Known rows, with every step that occurs
D/S/N/Q/W: [ 13 -16 -51  14   8 -11  -4  -3 -15 -15 -21  22  40 -11  -8   3  -4  -1
  16 -42  -5  21   7  -5  38   0 -35   6 -32 -13 -17 -35  28 -19]
H/N/D: [ 13  22  23 -24 -11  15  20  11  13   6 -11  -5  23  -4  -8 -10  14  -8
  16   8  11   3 -17  -3  12  -2  25   3  40 -21   0  33   4   5]
Z/X: [  6 -12  24   0  12  -3  21  36  -4   2  25 -12  -9  11  16  -7 -11  -6
  -2   5  26   1  -4  11  -6   3  14  10   4 -15  -2  24 -14   7]
S/D/H/N/Q/T/Z/X: [ 66 -13 -60 -36  28  10  22  12  19  13 -13 -21 -26  -1 -18 -26 -26   4
  -3 -14  43 -19 -67   8   8 -23  -9  14  -2 -34 -13   4  14  32]
C/N/Q/T/Z/X/B/W: [ 47  -2 -11  39  13 -28   7 -33   3   1 -16  23 -36  12   2   3  -8   2
   4  29   0 -28 -23  -7  19 -30  -1 -33  -6 -10 -22   6 -21  13]
C/N: [ 20   5  40 -16 -27  -8   6   1   6   7  -1 -11  14  21  35  -4 -11   1
  -9   6 -14  25 -40 -10  17   8   4  10  16  -4  -7  41 -17  -6]
X/B: [-10   6  44  24  12   2  -9   1 -14   7   8 -14  -5  20  -1  23   1   9
  14  16 -17  18  30  -1   4  12  23  -1  27  -3  18 -12 -35 -14]
T/Z/X/B/W/Q: [-23  13   7  62  -1  -8 -21 -24   4 -13  21   5 -20  10  12  -2  13   2
  -6  29  -3   6  38   0 -28  -6  17 -15 -28  21   1  49  -8  30]
T/Q/W: [  0 -22  -5 -34 -13  -3 -23   9  -6  15   2  14  25 -13  10   2 -23   4
 -10   5  -5 -22  53   3  10   9 -29  -3  20  23  -6   3   5 -14]
Q/W/B: [-47 -14  27   2 -19  10 -25 -12   3  -4  12   3   5  -4   2 -14 -10   5
  -4 -14 -48  -1  -2  -6   4  15 -20  -5 -37  21  12 -20   6  -4]
N/D/S: [ 14  -3  10 -55  -1   2  18  -2  15   3   4   2  43   8   3  10  16   0
  -1   2  44  20  20  -5  24  -3   1  17 -14   0   9   0   5 -13]
B/W/Q/T: [-25   0   1  11 -10  -3  27 -24  -5 -18   6  11 -10   5  -2 -23  15  12
  -4   5  12 -18  -2   5 -30   1  16 -15 -31  20   6  42  14   0]
H/N/Q/W/B/X/G: [-45 -10   5  31 -12   9 -22  18   3 -16 -18  19   0 -31 -16  -4  -4 -20
  13  -9 -38  -6  -7 -10 -17   9   1 -28  33   1  -1 -28   2 -10]
X/Z: [ 33   5   4 -29  -8  -6 -24 -26   3  12   5 -11  -6  34  16   3  21  -8
 -19   9   6  17  17   2  -5  16  -7   3  10   4  10   2   0 -10]
B/W: [-27  -4   4   1  -9   1  21  -8  -7  -4  11  13  12  22  26  -7  11  -7
 -10  43 -10   1  38   2 -32   3  21  -3  13   3   0  16   4 -10]
W/B: [-35   3  41  12  -9  19  -6 -17   5  -8  18 -15  -1   1  -1  -9  -4  -4
 -12  16 -28   0   0  -5  -6  16   6   9 -23  11  20  -9 -16  -1]
W/B/X/G: [-48 -27  42  16   2   1  -4   6  -1 -13  14  -2  -5  -5   5  10   1 -17
  -6  15 -17  -1  29  -3 -45  21   9  -5  28  20  21 -37 -33 -18]
T/Q/W/B/Z/X: [-30 -12  38   5  -9   6  -5   8  -4  -2  18  12  -5 -10   9  -7 -23  -5
 -29  17  14 -74  49   3  21  -6 -42  18   0  24 -19  19  -5  17]
Z/X/B/W/Q: [-46  12  24  79  -2  -4  -1  -3  -7 -19  20   2 -13  15   3   4  15  -5
  -2  22  -9  12  34   0 -27   0  35  -8  -7  14  -3  52  -7  21]
T/Q: [ 18  -2   8 -23  -2   7  -2   1  -5  11   8  -6  20  -7   5   9 -18  -5
 -21  41  16 -25  58   4   1  10   0  16  38  14   2  16 -21 -11]
D/S/N/C: [ 16 -15 -31  10   1  -6  21  10 -20 -20  -8  12  36  19 -20  27  37 -18
  12 -47  23  10  12  13   8   9 -38  25 -17 -11   1 -31  -3 -19]
Q/W: [-22 -20  11 -27 -13  -4 -13  15  -6   8   6  11  17   6  22 -11  -8  12
   9 -20 -16  12  13   2   3  12 -16  -6  -4   8   1  -3  13 -14]
Q/T/Z/X/B/W: [ 16 -16  -5  21  24 -19  13 -24  -7   5  10  10 -40  16  -2   3   1   9
   1  27   7 -38  11  10 -20 -17   3 -33  -9  -2   5  -2 -20   5]
T/Q/W/Z/X: [  6 -22 -27 -42  -6  -4 -26  10  -7   4  20   9 -12 -34   6   3 -12  -2
 -12 -12   1 -19  22   1  -2  -1 -13 -17  -3   5   1  23   9  17]
D/N/H: [-26  20  -6  42  -2 -24  12  31   7  -2  -9  -9  11   4 -15  19   4 -13
   9  -2  -7  10 -13  12  13  -3  20  27 -20  27 -18  -4  12 -23]
D/N: [-11  -2  31   4  -1  -8   3  10  22   4   9 -25  12  26  -9   9   2 -14
  19   4  -2  26   7   8  -2  10  13  40 -12  10  -7   9   4 -27]
W/Z/X/G: [  0  -5  22  17  12  -3 -12  13 -29  -7  25   3 -19 -22   2  12   6   4
  -1  -7   3  32  32   1 -38   5  25 -16   5 -14  22 -18 -21   3]
S/H/N: [-17  52  -9  -6 -10  29  28  28 -11   9 -15 -27  13 -12  11 -11   4   3
 -16  -7 -28   6 -76   5 -36   7  12   7  53 -29   6  11  21  -3]
N/Q/W/Z/X/B: [ -6  -2  -9  27  16  -7 -37   4 -14  -5   1  12 -31 -18 -10  19   0   4
  25 -17 -21  14  14 -11  26  -9  13 -29  -4 -16  -1 -19  -7  15]
T/Z: [ 28   1   2 -39  -2   0 -18 -20  10  11  13  -5   1   6  30 -12  -5  12
  -5  25  14   5  17   4  -9   6  -9   0 -20   6  16   2 -14   1]
D/H/N/Q/W/B: [-37  18 -23  17 -27  37 -25   8  30   0 -17  -7   0 -15 -24 -16 -17   0
  17 -14 -58  -2 -25 -10  33   9   1  -1 -15   8 -14 -17  39  10]
H/N/D/S: [ 19  20  -1 -52 -17  18  19   9  20   3  -8  -5  42  -5 -17   1  19  -3
   3  -7  27  11 -23  -5  22  -3  11   6   6 -20   7  37  21  -7]

Rows
[ -3  -2   2 -40   2  13  25  11  35  22   4 -22  16  28  13   7  -2   6
  20  15  18  16  44   1  20   8  24  34  24  20  -8 -26   7   3] => N/D/H
[-34   1  80  58  10   6   5  12 -25 -11  22   8 -12  -2   5   2  -4   2
 -16  18  12 -16  56   3 -17   0  -3  14   6   4   3 -23 -32   3] => W/B/Z/X/G
[-29 -14  14  -5 -19  11 -34 -17   3   3   9   4  12 -21  -8  -2 -24  -2
 -20   8 -38 -33  33  -6  10  12 -32   0 -15  33   6 -14  -2  -3] => T/Q/W/B
[-15  41 -33 -15 -23  26  26  43  -8  -1 -24   3  29  -1 -12  11  39  -9
  -6 -39   6   2 -64  11 -15   2 -20  11  28 -23   2  -9  28  -8] => D/S/H/N/C
[  7   6  -5  16   2 -10 -13 -56   4  -5   3  10 -29   3  -1 -10  12  24
   1  18   6 -20  13   3 -22  -5  -2 -31 -43  26  18  18  -8   9] => X/B/W/Q/T/Z
[  0  27   2  25 -25 -24  15  24  -7   2 -17   4  12   0  24   7  -8   1
 -16  -1 -18   9 -55  -4  31  -4  11  -2   6  16 -17  24  -7  -4] => C/N/H
[-10 -18  -2 -40 -15  -4 -23 -31  29  -2   9 -17 -23  28  14   4  23 -34
 -28  14  -9 -21  -7  -4 -20  22 -15  -2  14  26  13   0  -6  -4] => W/B/X/Z
[ 55  -1 -22 -16  18 -15  -4 -32  29   5 -17   1 -18  -1 -17 -11  -9   6
  23   7  33 -14 -16   5  23 -13 -15   8 -52   4  -8 -23   3 -13] => D/N/Q/T/Z
[ 56 -23 -27 -29  36 -19   0 -39  16   3 -22  -5  -2   8 -18 -13 -10   1
   2  -1  40   3 -28   0  11 -23 -29  29 -40 -11  -4 -37  -1  -6] => S/D/N/Q/T/Z
[-23  -8  19  49  15  -9  15   3 -15  -2  17   5 -16  26   5  15   6  -8
   1  34 -14  -7  36   4 -21  -7  27 -13  24  -7  -3  10 -20   3] => Z/X/B/W
[ 30  -2  -5  -5  19  -2  28  -5  -7  -5 -18  12 -11  -5 -11 -14  -9  10
  17   4  31 -18 -14   2  24  -5  11  -6  -7 -14  -3 -22  -6 -14] => N/Q/T
[ -3   3 -20 -43  -7  36  21  29  10  16  -6 -46  20  22  -8  -9  -8  -1
 -10 -10 -12  28 -41   2 -15   9  20  37  54 -26   2  24  23   9] => S/D/H/N
[-17 -12   8   6   9  -7 -32   6 -16   3  18  -1 -31  -8  -3  21   2  10
  16 -27 -29  14   9  -4   3   1   7 -30  -3  -7  14  -4 -10  11] => Q/W/Z/X/B
[ -6  19 -41  17  -1  19 -32  26   9   7  -9 -12 -36 -17 -28  18  -5   6
  37 -27 -39  13 -16  -7  30  -3  29 -26  20 -18 -11   0  22  24] => D/H/N/Q/W/Z/X/B
[ -5  46   3 -18   0  18  37  14   3  11 -23 -14  27 -12   6  -7  14  -3
  -4  -1  -2   3 -50  -3 -11  -7  11  13  56 -23  -2  -7  14   5] => S/H/N/D
[ -4 -11 -31 -63 -23   4 -44 -19  -9   5   7  13   7 -36   9   6  -3   7
 -10  -4 -22  -9  44  -7  -1   9 -16 -21   2  20  13   6  15   0] => T/Q/W/Z
[ 13  -3   2  -1 -22 -14 -19   4   6   2 -24  25  20   1  28 -12 -19   3
  13 -15 -22  25 -24 -18  51  -4 -18  -7  -1  -3 -30   2  13  -5] => C/N/Q/W
[-11  24 -13 -42  13   6  39   0   2   9  -9  -9  45  -1  21  12  16   7
 -25  -6  23  19 -20  -4  -7  -8 -15  28   9  -2   6 -47  16 -13] => N/D/S/H
[-11  29 -59  -7  -3  13  -5  28 -10  -5 -14   5 -16 -47   5 -13   1  -2
  -2 -39 -25   6 -72  -6  -7 -12   0 -22   8 -35 -12   1  42  26] => S/H/N/Q/W/Z/X
[ 33   4 -44  29  20  -2  17 -10 -15 -23 -19   3  35  -4 -15  11   3 -11
   8 -11  16  24   8  -5  31   0  -6  24 -19 -26 -11 -26   4 -17] => D/S/N/Q
[  4 -22  -2   1   4  -9 -36  12 -31   2  17  19  -7 -42  -5  17 -12   5
  -9 -12  -4   3  62   0 -25   1  -8 -24  13   6  10 -21 -10   1] => T/Q/W/Z/X/G
[ 10 -10   8  49  14 -19   1 -16 -15 -10  17  22 -26 -13  -1 -14   3  14
  -8   5  27  -5  29  10 -52 -10   1 -28 -37  13   9   4 -11  12] => B/W/Q/T/Z/X/G
[-11 -32  17   1   9 -12   8  19   2  -6  -8  -2  32  45 -22  20  30 -33
   9 -28  25  33   3  10  -8  -4 -27  63   4  -6 -11 -32  -5 -14] => S/D/N/C
[ 60  -1 -61 -54  16  16   9 -18  20  15 -29 -16  -9  -1 -16 -25 -18  15
   0  -4  27  -9 -51   0  10 -15 -11  11   0 -22  -1 -17  18  15] => S/D/H/N/Q/T/Z
[ 24   2  19  34  23 -14 -14 -13   1   1  16 -12 -46   0 -13   1  -5  21
  11 -10  22 -14 -11   7   0  -6   2 -19 -35   8  15  21 -29  21] => W/Q/T/Z/X/B
[ 50   3   6  -8  -1 -13  26 -11   2  -2 -28  10  -9   2   2 -14 -16   9
  10  -3  16  -8 -59  -9  43  -9   1  -7  -2 -14 -16   4 -10 -10] => C/N/Q/T
[-20  -4  13  52  11 -11  24 -11 -11 -15  11   5 -35   8 -17  -5   9  10
   4  -1  11 -24  -4   8 -22  -7  22 -23 -22  10   3  39  -6  12] => Z/X/B/W/Q/T
